Each row comes from the steps of one path. Every step used is in the known rows, and no mark comes twice. Write the path behind each row, first mark first.
Known rows
zazi, porat, talu: [ 0.43 -1.00  1.59  0.97  0.90  2.36  1.03  0.28  1.39  0.93 -1.00 -0.79
 -0.89 -0.84 -3.63  0.73  4.13 -2.11  1.42 -0.48  0.79  0.83  2.26  1.21
  1.40 -0.33  1.44 -1.34  0.00 -0.84 -2.36 -1.72 -1.10]
bituv, talu, porat, tavev, fenu, zazi: [ 1.88  0.58  3.82  2.72 -1.71  2.55 -0.87  1.37  1.06 -0.08 -3.36  0.73
 -0.66  5.32 -2.04  3.24  1.85 -2.63  0.08 -0.38 -1.91  0.90  0.44  2.12
  2.13  2.10 -3.06  3.86 -2.40 -1.44 -1.42  0.01 -0.04]
fenu, tavev: [-1.48  0.27 -0.77  2.64 -0.35  1.11  0.65  2.69  2.56  0.35 -0.44 -1.59
 -0.06 -0.52 -0.38  0.96  1.88  1.64  1.03 -0.52 -0.19  0.55  0.89  0.47
  3.31  2.14 -0.74  1.95 -0.56 -2.09 -1.45  0.04 -1.88]
fenu, zazi, porat: [ 0.06 -0.93  1.29  3.03 -1.36  0.48  0.09  0.01  3.06  0.96 -1.47 -2.86
 -1.82  0.01 -2.54  1.10  0.30 -0.63  1.02  0.15  0.38  0.26 -0.37  1.74
  1.93  0.27 -0.17  2.30 -0.08 -0.94 -2.23  0.62 -2.62]
tavev, fenu, zazi: [ 1.41  0.84  0.57  2.61 -3.10 -0.50  0.69  1.06  1.86 -1.26 -0.59  2.55
  1.06  2.29 -0.67  0.45  0.94 -0.68  1.60 -0.32 -0.76  0.41  0.80  1.27
  3.71  1.71 -0.22  3.73 -0.80 -1.28  0.23  1.31 -1.88]
tavev, fenu, zazi, porat, talu: [ 2.28 -1.05  3.34  2.42 -2.47  2.51  0.78  1.43  2.02 -0.01 -1.06  1.71
 -1.02  0.82 -3.31  1.32  4.15 -2.98  2.07 -0.98  0.37  1.29  2.74  1.64
  4.28  0.90  1.06  1.48 -1.26 -1.03 -2.00 -0.65 -2.82]
tirekel, porat, sinut: [-1.49 -0.05 -2.58  2.01  1.00 -1.67  1.62 -0.10  1.91 -2.15 -1.82 -0.13
  2.20  2.99  0.61 -0.61  3.67 -0.45  2.58 -1.57  0.05  0.17  1.00  1.36
 -2.12 -1.53 -2.80  1.27 -0.90 -2.23 -0.10  0.58 -1.27]
porat, zazi: [-0.33 -0.60  0.36  1.75 -0.22 -0.04  0.41  1.93  0.96 -1.78 -0.55 -0.97
 -0.77  1.23 -0.45 -0.11  1.40 -2.75  0.56  0.71 -1.16  0.09  2.36  0.25
  1.41  0.17 -0.65  1.49 -0.28 -1.82  0.05 -1.91  0.71]
tirekel, porat: [-1.88 -0.29 -2.29  3.20  0.85 -1.52  0.86  0.69  1.03 -0.27 -1.56 -0.69
  1.20  2.30 -1.17 -0.06  2.14  1.30  0.83  0.03 -0.20 -0.03  1.36  0.98
 -1.38  0.84 -1.09  1.34 -0.63 -1.84 -0.39  0.67 -0.91]
bituv, sinut, zazi, porat: [-1.66  1.20 -1.03  3.33 -2.14 -2.04 -0.64 -2.61  1.91  1.03 -1.12 -2.42
 -1.05  1.33  0.22  4.11  0.76 -1.23  2.09  0.70  1.04 -0.35 -2.08  2.17
  2.29 -2.36 -0.94  0.63  2.24 -0.51 -0.20 -0.84  1.13]
sinut, porat, tavev: [-1.92  1.12 -0.82  2.69  0.44  1.41  0.46  1.74  0.42 -0.83  0.96 -0.23
  1.55  2.36 -2.30  2.96  4.12 -2.47  1.71 -0.68  0.32 -0.42  1.46  1.50
 -1.60  0.51 -0.61  0.45 -1.32 -1.30 -1.09 -0.03 -0.75]
talu, bituv, sinut: [-1.22  2.19 -0.17 -0.42  0.72 -5.73  0.23 -2.99  0.61 -0.17 -1.68 -1.89
  0.60  2.40  1.93  1.50 -0.23  1.61  1.09  0.56 -0.76  0.71 -1.50 -0.62
  1.02  0.84 -0.32  0.45  3.25  1.55  0.54 -0.57  2.43]
porat, sinut, zazi: [-0.34  1.56 -1.98  1.67 -1.29 -1.68  2.37 -0.84  1.92 -1.60 -0.30  0.53
  0.58  0.90  1.37  1.03  3.07 -3.09  2.66  0.19 -0.51 -1.18 -0.58  1.01
  0.19 -2.27 -2.30  1.42  0.51 -3.87  0.75 -0.49 -0.66]
tirekel, porat, zazi: [-1.52 -1.70 -0.91  3.65  0.67 -0.60 -0.28  2.70  0.80 -1.70 -1.64 -1.71
 -0.06  3.12 -1.20 -0.06  2.58 -1.56  0.76  0.67 -0.87  0.34  2.94  0.57
 -0.86  0.66 -1.80  2.06 -1.52 -2.61 -0.36 -1.70 -0.03]
talu, bituv, sinut, porat, tavev, fenu: [-1.51  3.17  0.97  1.09 -0.47 -3.24 -0.91 -1.00 -0.08 -1.28  0.87  1.91
  3.38  5.50  1.07  5.71  3.25 -1.84  2.58 -1.19  0.27  1.24  0.32  0.82
  0.53  1.42  0.25  0.75  1.46  2.19  0.14  0.22  2.10]
fenu, tavev, porat, sinut: [-0.35  0.07 -0.33  2.75 -0.41  0.25  1.10  1.68  2.94 -1.38 -2.12 -1.47
 -0.69  0.65  0.16  2.87  2.51 -1.15  3.68 -2.20  0.89 -0.34  0.30  1.77
  3.19 -0.51 -0.64  3.35  0.80 -3.11 -2.00  0.40 -0.66]
talu, porat: [-1.86 -0.18  1.21  1.91  0.49 -0.69  0.03 -0.83  1.31 -0.18 -0.88 -2.73
 -1.35  1.85 -2.63  1.00  1.06  0.45 -0.50  1.01  0.30  0.28  0.80  0.95
  0.29  0.12  0.17  1.76  0.66 -1.52 -0.24  0.12  0.66]
zazi, porat, tirekel: [-0.63  0.83  0.15  1.21 -0.44  1.31  1.77 -0.22  2.06  1.64  0.46 -2.41
 -0.86  1.50 -1.70  0.82  1.80 -1.67  2.63 -0.47  1.06  0.82  2.32  2.97
 -0.12 -0.10  0.66  1.65  0.48 -0.73 -1.60  0.77 -0.49]
fenu, tavev, porat, talu, bituv, sinut, zazi: [ 0.50  0.20  1.12  2.74 -1.77 -3.23  0.11 -0.55 -0.14  1.06 -2.80 -3.17
 -4.11  1.28  0.88  6.35  3.21 -0.62  2.35  0.58 -0.92 -0.23  0.10 -0.75
  5.34  2.30 -0.34  1.88  3.28 -3.89 -2.13 -3.06  2.08]
tavev, fenu, zazi, porat, talu, bituv, sinut: [ 1.95  0.04  3.87  0.47 -2.22 -2.75 -0.28 -2.07  1.66  0.28 -2.18 -0.08
 -1.10  2.70 -0.44  3.16  2.66 -1.43  2.52 -0.65  0.04  2.27  0.60  0.65
  4.40  1.09  0.79  1.13  1.47  1.37 -1.40 -1.41 -0.07]
porat, tavev, fenu, zazi: [ 1.21  0.87  1.41  2.57 -2.07  1.92 -0.29  2.81  2.04 -1.33 -1.08  3.29
  0.71  2.93 -0.87  0.61  2.26 -3.05  1.63 -1.41 -0.60  1.08  1.05  1.94
  2.82  1.67 -1.36  3.16 -1.88 -1.64 -0.92  2.13 -1.96]

Write each row's path
[ 1.04  0.06  1.92  3.44 -3.09  0.40 -0.28  0.61  3.35  0.14 -0.89  1.04
  0.41  1.51 -1.95  2.21  0.81 -1.41  1.56 -0.68  0.90  0.75  0.85  2.44
  3.83  0.67  1.14  3.00 -0.22  0.00 -1.45  1.15 -2.52]  tavev, fenu, zazi, porat
[-0.41 -0.23 -0.20  3.94 -0.62  0.78  0.07  2.58  2.14  0.28 -1.80 -1.83
 -1.24  0.13 -1.44  3.72  1.25  0.75  1.46 -0.70  0.43 -0.53  0.64  1.13
  4.18  2.16  0.93  3.29  1.10 -2.97 -2.56  0.26 -0.30]  fenu, tavev, porat
[ 0.50  0.70  1.21  0.19  0.72 -0.22  1.36 -1.99  1.20 -1.02 -3.28 -2.16
 -0.30  3.48 -0.57  1.85  2.48 -1.22  1.22 -0.16 -1.39 -0.09 -0.33  1.30
 -1.13 -1.99 -3.05  2.02  0.09 -1.10 -0.24 -1.86  1.00]  bituv, talu, porat, sinut
[-1.16  0.61 -0.41  1.50 -0.64 -0.85  0.79 -1.81 -1.25 -1.13  0.12 -1.85
 -0.19  2.97 -1.33  2.68  5.80 -1.06  3.15 -1.18  0.27 -0.05  1.63  0.25
  0.69 -1.04 -0.74 -0.70 -0.61 -0.82  0.71 -3.07  0.66]  bituv, sinut, porat, talu
[ 0.57  0.62 -0.78  1.41  0.24 -1.46  1.55 -0.57  1.49 -2.32 -2.50  0.17
  0.21  1.62 -0.47  1.73  1.94 -2.43  3.11 -1.24  0.64 -1.06 -0.01  1.90
  0.54 -2.13  0.45  2.16  1.88 -1.78 -0.48  0.59  1.11]  tavev, porat, sinut
[ 1.21  0.90  1.74  2.42 -3.90  1.40  0.96  0.84  2.97  0.94  0.31  0.28
 -1.02  3.55 -1.55  1.71  1.79 -2.64  3.42 -1.00  0.85  1.38  2.47  3.38
  2.85  1.00  0.38  4.48 -0.75 -0.75 -1.31  1.79 -1.92]  tavev, fenu, zazi, porat, tirekel
[-1.54 -0.34 -0.15  2.95 -0.68  0.05  0.31  1.53 -0.02 -2.03  1.33 -2.09
 -0.11  2.51 -1.85  2.57  3.21 -2.83  1.56  0.68 -0.62 -0.65  2.61  0.37
 -0.04  0.09 -0.06  1.66 -1.03 -1.90  0.15 -2.98  0.41]  sinut, porat, zazi
[ 0.77 -0.10  1.89  1.01 -0.42 -1.86  1.84 -1.08  0.89  2.15 -0.78 -1.26
 -1.98 -1.16 -1.92  3.40  3.90 -2.54  0.44  2.40 -0.66 -0.11  1.27 -0.53
  0.94  1.43  1.37 -1.23  2.43 -2.37 -2.54 -2.45 -0.31]  sinut, zazi, porat, talu, bituv
[ 0.89  0.29  1.55 -1.15  1.43 -1.91  2.70 -0.32 -0.14  0.05 -1.17 -0.15
 -0.63 -0.14 -1.24 -0.05  3.77 -0.45  0.33  1.05 -1.60  0.58  1.87 -1.96
  0.24  2.73  0.83 -0.97  1.23 -1.25 -1.22 -1.66  0.35]  porat, talu, bituv
[-0.45  2.19  1.66  2.16 -2.24 -3.46 -1.12 -0.59  0.57 -1.28  0.00  0.45
  1.24  5.95  1.21  5.53  2.21 -1.84  2.80 -1.08 -0.47  1.28 -0.61  0.76
  1.67  2.02 -1.19  2.68  0.23  0.80 -0.09  0.60  0.34]  talu, bituv, sinut, porat, tavev, fenu, zazi
[-1.31  1.69  0.80  1.56 -0.24 -3.33 -0.97 -1.96  1.70  1.80 -1.44 -1.98
 -0.89  1.74  1.00  5.64  0.95 -2.87  1.29  1.17  0.42  0.86 -2.62  1.52
  0.71 -0.43 -0.59 -0.56  3.43  0.00 -1.88 -0.41  2.11]  talu, bituv, sinut, zazi, porat, tavev
[ 0.23 -0.79  2.75  1.81  0.04  0.70 -0.30  0.48 -0.04 -0.54 -3.07 -3.76
 -2.31  3.69 -1.72  2.57  1.39 -2.39 -0.96  1.79 -2.36 -0.07  1.88  0.52
  0.45  0.18 -2.29  2.30 -0.72 -1.75 -0.38 -3.99  2.51]  bituv, talu, porat, zazi
[-0.15  0.13  0.06  2.54 -1.98 -0.59  0.24 -2.25  0.72  1.01 -1.27 -2.17
 -2.45  0.64 -0.92  3.25  4.17 -2.92  2.43  0.15  0.52  0.18 -0.07  1.51
  2.80 -1.97 -0.68 -1.14  1.18 -1.72 -0.73 -3.20  0.72]  bituv, sinut, zazi, porat, talu
[ 0.92  1.52  2.73  1.60 -0.10  2.49 -0.64  1.08  0.59 -0.12 -2.23  2.19
  1.46  4.82 -1.91  3.92  2.88 -2.75 -0.14 -0.37 -1.21  1.04  1.17  2.24
  1.00  1.28 -1.67  1.87 -1.31  0.06 -0.97 -0.24  1.82]  bituv, talu, porat, tavev, fenu
[-1.56  0.08  1.04  0.74  0.70 -0.77  0.80 -1.63  2.14 -1.76 -1.43 -2.13
 -0.76  2.33 -0.86  0.40  2.42 -1.53  1.05 -0.53  0.92  0.54  0.06  1.24
 -0.59 -2.44 -1.25  1.56  0.61 -1.96  0.14 -0.10  0.03]  talu, porat, sinut
[ 0.32  1.81  0.41  1.54 -0.31  1.89  0.19  2.69  1.61 -1.24  0.11  4.79
  3.19  2.44 -0.66  1.07  2.84 -3.27  1.33 -1.31  0.39  1.02  1.93  1.86
  1.75  1.10  0.04  0.78 -0.72  0.02 -0.65  1.87 -0.02]  porat, tavev, fenu
[-2.39  0.34 -0.58  2.75 -1.26 -1.81 -0.88 -0.56 -0.45 -2.37  0.50 -3.15
 -0.09  4.49  0.11  3.59  2.75 -2.36  2.77 -0.17  0.03 -0.01  1.32  0.78
  1.17 -1.42 -1.35  1.64 -0.27 -0.34  1.36 -3.44  1.87]  bituv, sinut, porat, zazi
[-0.92  0.70  2.46  1.98 -0.01  1.46 -1.10  1.41  1.70 -0.70 -0.32  2.14
  0.91  3.71 -2.20  2.51  2.68 -2.96 -0.15 -0.73  0.90  1.58  1.97  2.10
  1.29  0.75  0.26  1.56 -0.49 -0.68 -0.64  1.61  0.64]  talu, porat, tavev, fenu
[ 0.60  1.17 -1.58  2.77 -1.72 -1.93  1.87 -0.82  1.26 -1.64 -1.85  0.38
 -0.93  1.43  0.29  3.54  2.42 -4.01  3.15 -0.01 -0.12 -2.01 -0.71  1.66
  0.79 -2.51 -0.78  2.66  2.41 -4.42 -0.26 -0.32  1.16]  tavev, porat, sinut, zazi
[-0.48  2.58  1.71  1.85 -1.60 -3.18 -1.45 -1.42  1.91  1.01 -0.63  1.54
  1.39  3.16  1.51  6.57  1.35 -3.74  1.76  0.18  0.90  1.35 -1.51  1.98
  2.38  0.11  0.54  0.35  3.30  1.22 -1.12  0.23  2.04]  talu, bituv, sinut, zazi, porat, tavev, fenu
[-0.45 -1.22 -1.14  2.42  1.04  0.76  1.68  1.39 -0.07 -0.35 -1.89 -0.12
  0.00  1.80 -2.61 -0.77  5.78 -0.17  1.50 -0.48 -0.64  0.43  3.46  0.11
 -0.78  1.04 -1.32  0.04 -2.08 -3.11 -0.89 -1.29 -1.26]  tirekel, porat, talu
[ 0.14 -0.74  1.86  3.10 -0.85  2.63 -0.56  1.79  3.34  0.88 -1.83 -2.07
 -1.75  0.63 -2.66  1.45  1.29 -2.85  1.42 -0.75  0.46  0.85 -0.15  2.70
  1.05  0.33 -1.16  1.42 -1.14 -1.32 -3.15  1.41 -2.66]  fenu, zazi, porat, tavev
[-0.03  1.03  1.51  2.21 -0.20  2.87 -0.58  2.13  2.92  0.20 -0.07  3.49
  2.67  1.56 -1.97  3.01  2.68 -3.79  1.76 -1.49  1.79  1.56  1.56  3.24
  1.73  0.23  1.56 -0.08  0.04  1.65 -2.17  1.87 -0.67]  zazi, porat, tavev, fenu
[-0.93 -0.33 -0.21  0.66  1.54 -4.33  0.86 -2.04 -0.84 -0.11 -3.11 -2.19
 -0.33  3.79  0.16  0.97  4.29  1.29  1.72 -0.07 -1.10  1.47  1.14 -1.08
 -0.61  1.31 -1.63 -0.41  0.97 -0.47 -0.27 -2.21  1.56]  tirekel, porat, talu, bituv, sinut
[-0.69  1.27 -0.54  2.59 -2.37  0.36  2.10 -0.32  1.61  2.30  1.11 -2.06
 -1.76  1.56 -1.16  2.61  2.29 -3.15  2.35  1.03  0.57 -0.30  1.52  2.73
 -0.08 -0.50 -0.23  1.96  0.73 -3.07 -1.15 -0.11 -0.45]  sinut, zazi, porat, tirekel
[ 1.10 -0.88  2.36  1.45  0.76 -0.67  1.25  1.97  0.67  0.92 -2.58 -1.89
 -2.67 -0.33 -1.89  3.63  3.64  0.23  1.22  0.09 -0.88  0.30  2.24 -1.09
  3.52  4.29  1.54  1.33  1.97 -2.83 -3.64 -1.77  0.33]  fenu, tavev, porat, talu, bituv
[-0.01  1.01  1.06  4.01 -2.95  1.57 -0.35  2.72  1.22 -1.57  0.97  2.46
  1.57  3.96 -1.97  3.66  4.12 -3.27  2.35 -1.26  0.01  0.25  1.75  2.15
  1.55  1.81 -0.98  3.28 -2.72 -1.75 -0.77  1.37 -2.41]  sinut, porat, tavev, fenu, zazi
[-2.08 -0.10  1.92  1.89  1.20  1.45 -0.74  0.96  1.53 -0.14 -1.24 -1.80
 -1.16  2.06 -2.39  1.32  2.15 -1.98 -0.56  0.06  0.38  1.06  1.05  1.58
 -0.79  0.01 -0.93  0.78 -0.38 -1.96 -1.56  0.76  0.40]  talu, porat, tavev
[-2.07  0.80  0.70  1.30 -0.02 -5.15 -0.44 -1.59 -0.56 -1.89  0.31 -3.70
 -0.28  4.42  1.00  4.54  1.64 -1.46  1.82  1.03 -0.95  0.41  0.77 -0.84
  0.06  0.33 -0.45  1.11  1.76  0.60  0.67 -3.74  3.05]  talu, bituv, sinut, porat, zazi
[-1.48  1.79 -1.42  1.64 -1.26  0.23  2.68  0.10 -0.22 -0.02  2.57 -1.86
  0.31  3.72 -1.74  1.60  3.95 -1.16  3.19 -0.38  0.19 -0.74  3.02  1.66
 -1.82  0.61 -0.18  2.58 -1.12 -2.05  0.06 -0.28 -0.44]  sinut, porat, tirekel
[-1.01  2.42  0.14  1.11 -1.82 -4.35  1.19 -3.52  1.40  2.57 -0.23 -4.00
 -2.23  3.35  1.64  4.54  0.51 -1.66  3.00  1.52  0.30  0.69 -0.29  1.51
  0.38 -0.03 -0.25  1.75  3.56 -0.52 -0.53 -1.02  2.35]  talu, bituv, sinut, zazi, porat, tirekel
